What can hang from each mark
k_31: k_793
k_527: k_31 k_767 k_793
k_129: k_389 k_402
k_418: k_148 k_974
k_402: k_129 k_389 k_527 k_767
k_389: k_129 k_974
k_767: k_402 k_527
k_974: k_389 k_418

Known rows, with every way that one mark hangs from another
(k_31 k_793): [-0.755 -0.510 -0.545 -3.348 -0.505  0.356 -0.447  0.309  1.749 -1.858
 -0.962  0.904  2.697 -0.416 -1.768 -2.627  0.835 -0.157  1.570  1.522
  2.286 -1.102  1.768 -1.851 -0.768 -0.354 -1.122  1.646]
(k_974 (k_389 k_129) (k_418 k_148)): [-0.879  0.701 -2.324 -1.451 -0.173  4.907  1.128  0.627  2.795 -3.139
  0.868 -1.328  5.512  2.342  1.567 -2.993  5.575 -0.418  0.006  0.752
  0.053 -1.230  1.065 -5.204  2.601  0.159 -2.889  1.621]
(k_974 k_389 k_418): [-0.559  1.367 -0.925 -0.002  1.239  2.136  0.042 -1.414  0.911 -4.873
  2.961 -0.741  5.076  0.273  1.251 -1.476  3.678  0.114  0.696 -0.640
  0.880 -1.357  1.711 -3.840  1.120 -2.974 -1.615  3.037]
(k_129 (k_402 (k_389 k_974))): [ 0.139  1.668 -0.077 -0.474  2.007  1.414  1.172 -0.928 -0.871  3.512
 -0.427  1.089  1.410  3.030 -0.935  0.553 -0.045 -1.695  0.671 -0.243
  0.941  1.732  2.375 -1.169  3.058 -0.120  0.595 -1.339]
(k_767 k_527): [ 1.790 -0.786 -0.974 -1.310  0.765 -0.627  2.158  1.328  1.290  2.527
  0.687  0.868 -0.061 -0.317  0.478  0.242 -0.691  0.501  1.767 -0.022
  2.566 -0.750  0.417  2.765  0.153 -0.322 -0.298 -0.400]
(k_389 (k_129 (k_402 (k_767 k_527))) (k_974 (k_418 k_148))): [ 0.920  1.952  0.819 -0.336  1.269  4.282  2.697  2.655  4.171  2.818
 -0.359 -1.290  3.081  4.319 -1.905 -0.350  2.118  0.750  0.121 -0.854
  0.970  0.310 -0.794 -1.625  9.026  1.569  0.976 -1.177]
(k_527 k_31 (k_767 k_402) k_793): [ 0.729  2.224  3.126 -3.051  4.513 -4.678  3.197 -1.082  0.764  1.461
  0.735  3.156  5.434 -1.678  1.384 -2.307 -1.638  2.395 -0.500  3.806
  3.350 -2.993  1.093  5.105  2.945  1.794  0.833  1.907]
(k_767 (k_402 k_129 (k_389 k_974)) (k_527 (k_31 k_793))): [ 4.685  2.484  2.205 -0.528  2.377  0.361  4.843  1.981  1.132  1.363
  0.416  2.471  6.421  1.075  0.817 -1.096 -0.221 -1.102  1.139  2.468
  2.543 -1.264  2.660  1.406  6.980  1.190  2.339  0.079]
(k_389 k_129): [-0.721 -1.341 -4.005 -3.945  0.804  1.919  0.594 -0.072  1.922  1.840
 -1.717 -0.639  1.004 -0.078 -1.101 -1.266 -0.059 -0.287 -0.163  2.427
  1.422 -1.038  0.792 -1.050 -1.391  0.227 -0.650 -1.301]
(k_767 (k_402 k_129 (k_389 k_974)) (k_527 k_31)): [ 4.844  2.316  0.935  1.008  3.822 -0.332  5.241  0.971 -0.268  4.042
  1.528  2.347  4.693  1.361  2.239  0.561 -1.991 -0.595  0.378  1.500
  2.221 -0.485  2.282  3.542  6.994  0.880  2.664 -0.847]
(k_402 (k_389 k_129) (k_527 k_793)): [-0.546  0.142  1.023 -7.108 -0.675 -2.038  4.471 -2.591  3.264  0.176
 -5.644  0.448 -1.439  2.030 -2.064  0.162  1.425 -0.524 -0.324  3.806
  0.719 -1.481  2.306 -0.806 -2.450  0.803  0.159 -0.952]
(k_767 (k_402 (k_129 (k_389 k_974)) (k_527 k_31 k_793))): [ 4.308  4.189  4.566 -0.946  3.295 -4.044  5.522 -1.401  0.603  1.190
 -3.644  5.088  2.997 -0.497  0.557 -0.163 -0.603  0.477  0.504  3.181
  1.737 -1.153  2.405  1.820  5.902  2.804  4.291  0.026]
(k_389 k_129 k_974): [ 0.473 -0.438 -3.519 -2.326  2.230  2.461  0.791 -0.113  1.563  3.611
 -1.676 -1.134  1.575  2.068 -1.092 -2.123  0.131 -0.929 -0.613  2.176
  0.068 -0.675  0.903 -1.638  1.577  1.474  0.235  0.052]
(k_974 (k_389 (k_129 (k_402 k_767))) (k_418 k_148)): [-2.221  2.635 -0.082 -1.296 -0.035  6.388  1.023  1.263  2.858 -2.639
  0.774 -0.954  5.915  2.379 -2.342 -1.107  4.785 -0.022 -0.543  0.121
  1.114 -0.906 -0.110 -5.002  5.857 -0.263 -1.055  0.293]
(k_527 k_767 k_793): [-0.916 -0.713  2.124 -3.234  1.950 -4.120  2.077 -0.939  2.173  0.178
 -0.971  1.160  1.414 -0.362 -0.886 -2.037 -1.113  2.353 -1.051  3.034
  3.107 -2.913  0.757  2.109 -0.618  1.894 -0.313  3.514]
(k_402 k_527): [-0.898  0.693  0.936 -3.174  0.239 -1.737  1.513 -1.201  2.090  0.912
 -0.329  0.808 -1.718  0.710 -1.760 -0.070 -0.636 -0.830  2.053  0.298
  2.334 -0.901  1.190 -0.562 -1.742 -1.341  0.035 -0.455]
(k_974 k_418): [-0.798  0.116 -1.610 -1.195  1.795 -0.418 -0.173 -1.749  1.634 -2.267
  1.299 -0.314  2.734  0.567  1.103 -1.434  0.665  0.828  1.536 -0.520
  1.322  0.079  1.882 -2.079  0.597 -2.516 -1.126  1.625]
(k_402 k_129 (k_389 k_974) (k_527 k_31) k_767): [ 1.026  1.498  3.689 -1.768  3.111 -2.117  4.698 -2.999  2.274  0.274
 -0.898  1.107  1.728  4.598 -3.138  3.018 -1.395 -0.692 -0.783  1.824
 -0.398 -1.947  2.240 -1.205  5.808 -0.290  2.562  2.015]
(k_767 (k_527 k_31 k_793)): [ 3.246 -1.146  1.606 -3.031  2.892 -4.700  4.873 -0.113  2.169  1.075
 -1.311  2.742  2.631 -1.470  1.255 -0.417 -0.406  2.177  1.510  2.644
  2.516 -1.437  0.305  4.690  1.695  2.206  1.528  2.469]
(k_527 k_767): [-1.452 -0.259  0.137 -2.060  2.085 -1.567  0.378 -0.326  1.225  1.547
  1.482  0.314  0.924  0.100 -0.954 -0.575 -1.488  1.229 -0.702  1.322
  2.272 -2.635  0.774  0.982 -0.841  0.075 -1.101  1.352]
(k_418 k_148 (k_974 (k_389 (k_129 (k_402 k_527))))): [-0.676  1.934  1.971 -2.312 -1.723  4.968  3.253  2.171  3.054  2.610
 -0.686  0.995  1.401  3.720 -1.818 -0.957  4.914 -3.741  1.592  0.123
  0.885  0.624 -0.241 -4.126  3.596  2.874  0.056 -1.384]
(k_402 (k_389 k_129)): [-0.579 -0.565 -3.981 -4.943 -0.011  1.855  1.276 -1.424  1.216  1.427
 -2.277 -0.481  0.910  1.468 -0.440  0.519  0.547 -0.759 -1.023  2.372
 -0.071 -0.467  2.201 -1.409 -1.602 -0.545 -1.546 -2.279]
(k_527 k_31 k_793): [ 0.860 -1.118  0.812 -3.463  3.018 -4.014  3.035 -2.130  1.397 -0.124
 -1.614  2.871  3.717 -0.983  0.690 -1.921 -0.247  1.709  0.949  2.956
  1.651 -1.087  1.417  2.328  1.079  1.774  0.838  3.587]
(k_418 k_148 (k_974 (k_389 (k_129 k_402)))): [-0.401  0.551 -0.799 -1.083 -0.985  6.300  2.230  2.648  2.010  2.778
  0.135  0.863  3.989  2.758  0.027 -2.409  4.744 -2.952  0.576 -0.039
  0.276  1.429 -0.297 -3.258  4.539  3.529 -1.147 -0.323]
(k_974 k_389 (k_418 k_148)): [-0.703  1.110 -0.202  0.402  0.182  2.965  0.719 -0.127  1.391 -4.230
  3.077  0.036  5.530  2.357  2.384 -2.686  4.731 -0.106  1.073 -1.327
  0.193 -0.585  1.631 -4.122  3.452 -1.115 -2.922  3.653]

Rows
[-0.359  3.004  1.081 -3.563  2.046  2.187  2.847 -0.191  2.437  1.033
 -0.617  1.163  3.224 -0.182 -3.456  1.007  2.915 -1.908  1.543  3.000
  3.051 -2.585 -0.263 -2.363  0.853  0.238  2.440 -2.419]
(k_974 (k_389 (k_129 (k_402 (k_527 k_31)))))
[ 3.489  2.891  0.758 -2.554  1.783  0.787  4.627 -0.132  2.338  1.110
 -2.269 -0.842  4.077  1.920  2.503 -1.878  2.310  0.891 -1.030  1.510
  0.261  0.235  2.468  1.530  5.466  0.156  0.988 -1.024]
(k_767 (k_402 (k_389 k_129 (k_974 k_418))) (k_527 k_793))
[-0.024  2.865  2.283 -3.270  3.154 -1.536  0.656  0.598  1.455  0.316
  2.110  2.607  6.712 -1.684 -0.090 -2.528 -0.350  0.883  0.272  3.049
  3.321 -3.332  1.272  2.144  2.707  0.119  0.184  0.637]
(k_527 (k_31 k_793) (k_767 k_402))
[-1.207  1.522  2.514 -4.458 -0.452 -1.689  2.380 -2.883  1.777 -0.694
 -1.083  0.607 -1.673  2.872 -3.044  3.057 -0.316 -0.538 -0.300  0.129
 -0.529 -1.414  2.211 -0.181  0.433 -2.856 -0.941 -0.674]
(k_402 k_389 k_527 k_767)
[ 0.369 -0.849 -1.937 -1.903 -1.034  5.101  2.400  1.604  2.053  1.033
  0.207  0.157  3.787  3.367  1.494 -2.903  5.202 -2.181 -0.406  0.205
 -1.857  0.297  0.427 -3.106  3.385  3.121 -2.589  1.925]
(k_418 k_148 (k_974 (k_389 k_129)))
[-0.081  4.106 -0.534 -1.934  3.399  2.255  1.355 -1.486  1.151  1.780
  1.206 -2.163  4.762  3.307  1.541 -1.081  0.950  0.065 -2.921  1.240
 -0.315 -1.121  2.887 -1.021  4.555 -1.252 -0.888 -1.932]
(k_527 (k_767 (k_402 (k_389 k_129 (k_974 k_418)))))
[-0.638  0.475  1.213 -2.632 -0.267 -1.552  3.368 -1.431  2.217 -0.262
 -1.279  1.057 -1.522  2.334 -1.748  1.445 -1.220 -1.683  1.049  1.530
  2.829 -1.478  2.723 -2.136 -1.356 -1.189  0.516 -0.518]
(k_402 k_129 k_389 k_527)
[ 5.602  1.841  2.473 -0.839  2.340 -3.773  6.080  1.302  0.247  1.217
 -2.591  5.528  3.984 -3.860  2.559  0.895 -1.250  2.614  0.702  3.469
  3.720 -1.587  1.541  5.459  4.543  2.651  3.181 -1.034]
(k_767 (k_402 (k_129 k_389)) (k_527 k_31 k_793))
[-1.367  0.905  4.756 -4.396  1.250 -5.366  3.315 -1.507  3.584  0.120
 -1.906  1.213 -1.273  0.369 -2.476 -0.695 -0.885  1.428 -0.004  2.716
  3.328 -3.660  0.729  1.528 -1.489  1.242  0.861  2.550]
(k_402 (k_527 k_767 k_793))
[ 5.039  2.235  0.714 -3.516  3.384 -0.671  6.310 -0.410  1.084  4.366
 -2.655  1.661  4.804  0.928  1.975 -0.711  0.633  0.675 -0.747  3.905
  0.104 -0.674  1.932  4.917  5.698  2.651  2.165 -1.377]
(k_767 (k_402 (k_389 k_129 k_974)) (k_527 k_31 k_793))
[ 1.901  1.139 -0.407  1.059  0.976  0.824  0.721 -1.030  0.254 -0.535
 -0.490  1.870  3.026  3.499  3.194 -0.508  3.142  1.063  0.604 -2.195
 -2.971  1.843  3.214 -2.743  6.033  0.835 -1.591  0.943]
(k_129 (k_389 (k_974 (k_418 k_148))))
[ 0.554 -0.465  0.214  0.302 -0.926  2.996  1.918  1.271  0.670  0.107
  2.057  1.716  3.770  3.582  2.474 -2.574  4.293 -2.093  0.729 -1.656
 -1.412  0.963  1.080 -2.197  4.220  2.049 -2.802  3.919]
(k_418 k_148 (k_974 k_389))
[ 1.216  2.402 -0.669  0.671  1.926  1.600  2.268  0.106 -1.253  2.368
  0.600  1.292  3.319  2.307  1.184 -1.595 -2.076 -1.602 -0.307  1.074
  2.130  0.474  3.234 -0.151  4.846  0.093  0.929 -0.454]
(k_767 (k_402 k_129 (k_389 k_974)))
[-0.785  2.101  3.827 -6.440  2.079 -2.320  4.463 -1.611  4.526  1.194
 -4.794  1.700  1.591  0.067 -5.383  0.824 -0.154  1.121  0.344  4.409
  2.943 -2.256 -0.645  0.664  2.722  1.812  3.842 -0.890]
(k_389 (k_129 (k_402 (k_527 k_31 k_793) k_767)))
[-1.230  3.166  4.600 -3.554  3.211 -3.652  3.257 -2.255  1.743  2.738
  0.907  2.304  0.740  1.903 -2.612  3.857 -0.937 -0.464  0.973  1.776
  2.460 -2.154  1.385  1.079  0.655 -0.761  1.641 -2.545]
(k_129 (k_402 k_389 (k_527 k_31 k_767)))
[ 0.429  0.480 -0.960  0.844  2.358  0.836  2.106 -2.142  1.304 -1.959
  0.669 -0.924  3.514  4.169  1.016 -0.978  0.307 -0.719 -0.123  0.101
  0.551  0.491  3.452 -4.333  4.181 -1.264  0.246  2.830]
(k_402 k_129 (k_389 (k_974 k_418)))
[ 0.043 -0.653  2.759 -3.364  4.220 -5.707  3.196 -2.208  2.182  0.403
 -0.250  2.337  3.836 -0.727 -0.136 -1.237 -1.182  2.717 -0.459  3.901
  2.229 -3.428  0.650  3.106  1.127  2.434  0.538  4.225]
(k_527 k_31 k_767 k_793)
[ 0.142  0.425 -3.404 -1.744  2.857  2.520  0.584 -1.501  2.757  0.359
 -0.549 -2.440  3.454  2.483 -0.045 -2.527  1.888 -0.045 -0.326  0.826
 -0.471  0.013  1.359 -3.838  3.079 -0.223 -0.092  0.765]
(k_389 k_129 (k_974 k_418))
[ 2.987 -0.051  0.853 -0.279  0.149 -0.512  2.977  1.629  1.045 -0.218
 -2.079  2.206 -0.208 -1.103 -1.905  3.924 -1.457  2.096 -0.985  0.692
  1.805 -2.215  0.928  1.887  3.206  0.658  1.309 -0.841]
(k_402 (k_129 k_389) (k_767 k_527))
[ 0.032  1.417  5.046 -5.928  1.694 -5.556  5.440 -4.339  2.459 -1.767
 -3.154  2.697  1.219  2.206 -2.261  2.303 -0.042  1.018 -0.381  2.765
 -0.575 -2.151  2.221  1.847  2.165 -0.422  0.887  2.069]
(k_402 k_389 (k_527 k_31 k_793) k_767)
[-0.207  0.827 -1.810 -1.393  0.474  5.342  1.576  1.467  1.336  2.047
 -0.109  0.106  3.504  0.729 -1.344 -1.099  3.674 -2.832  0.116  0.589
  1.318  0.576 -0.293 -3.239  2.152  1.462  0.218 -0.686]
(k_418 (k_974 (k_389 (k_129 k_402))))
[ 2.195  3.279  1.404  1.440  2.967 -0.153  1.484  1.012 -1.259  3.014
  0.378  2.723  2.716 -0.341  0.436 -0.090 -1.917  0.773 -2.170  1.500
  2.010 -2.142  2.085  1.273  4.996  1.870  1.558 -1.188]
(k_527 (k_767 (k_402 (k_129 (k_389 k_974)))))
[ 0.300  2.451  3.536 -2.438  0.101 -2.767  4.191  0.274  2.392 -0.154
 -2.277  2.658  0.509 -0.991 -1.200 -2.864 -2.214 -0.115  1.540  3.005
  5.992 -1.533  1.476  1.008  1.158  0.716  2.703  0.563]
(k_767 (k_402 k_129 (k_527 k_793)))
[ 5.808  2.257  2.401  0.929  1.702 -1.325  4.952  2.166 -0.583  2.489
 -3.531  3.704  1.966 -1.602  1.605 -0.797 -0.962  1.802 -0.091  1.929
  2.907 -0.458  1.937  3.685  6.053  3.346  3.198 -0.317]
(k_767 (k_402 (k_129 (k_389 k_974))) (k_527 k_793))
[ 0.076  3.944  5.700 -3.741  1.913 -0.597  2.977 -1.838  2.383 -0.178
 -1.723  2.044  3.031  4.043 -5.195  2.008  1.105 -1.207  0.944  1.412
  0.172 -0.931  1.903 -2.038  5.849 -0.409  2.461 -0.233]
(k_129 (k_402 (k_389 k_974) (k_527 (k_31 k_793)) k_767))
[-0.397  3.235  0.416 -6.094  2.089  0.554  1.880 -0.340  1.970  1.260
  0.019  1.193  6.476  0.010 -0.422 -0.788  0.700  0.066 -1.640  4.827
  1.456 -3.599  2.411  0.742  1.612  0.385 -0.510 -2.422]
(k_527 (k_31 k_793) (k_767 (k_402 (k_389 k_129))))
[-1.528  2.112 -1.504 -1.065 -0.116  6.155  0.717  1.669  2.327 -1.609
  1.222 -0.641  5.729  1.850 -0.090 -2.469  5.184 -0.931  1.074  0.565
  2.273 -0.049  0.571 -5.590  3.571  0.486 -1.047 -0.448]
(k_974 (k_389 (k_129 k_402)) (k_418 k_148))
[ 0.396  4.606  4.683  0.284  0.317  0.646  1.740 -0.935  1.891 -0.156
 -1.687  2.244  1.119  4.586 -1.942  2.618  2.980  0.315  0.907 -2.490
 -1.528  1.199  1.857 -3.243  8.030 -0.361  1.175 -1.831]
(k_129 (k_389 (k_974 (k_418 k_148))) (k_402 k_527 k_767))
[-0.488  2.346  0.253 -2.897  1.654  2.171  1.941  0.294  2.787  5.022
 -2.435 -0.099 -0.865  2.528 -4.290 -0.224 -0.020 -2.179  1.508  1.762
  2.707 -0.156 -0.078 -2.615  1.512  1.308  2.887 -3.100]
(k_389 (k_129 (k_402 k_527)) k_974)
[ 0.313  0.313 -0.333  0.950  1.951  1.338  0.627 -0.475  1.860 -0.122
  1.787  0.129  3.695  4.532  2.217 -3.236  2.286  0.286  1.219 -1.764
 -0.836  1.300  2.060 -2.970  5.920  0.495 -1.443  3.150]
(k_389 (k_974 (k_418 k_148)))
[ 2.650  1.679  0.066 -4.990  0.059  0.104  4.695  0.956  1.371  2.808
 -3.392  1.048  1.742 -0.569  1.118 -0.637  0.206  0.661 -0.760  3.096
  2.131 -0.774  1.814  4.071  1.255  0.989  0.150 -2.971]
(k_767 (k_402 (k_389 k_129)) (k_527 k_793))
[-0.258  3.963  0.049 -1.416  2.154  2.889  1.946 -0.299  1.768  2.390
  1.762 -1.119  5.204  5.378  2.658 -2.434  2.130 -0.014 -2.310  0.527
 -1.021 -0.436  2.752 -1.410  6.666  0.549 -1.689 -1.395]
(k_527 (k_767 (k_402 (k_389 k_129 (k_974 (k_418 k_148))))))
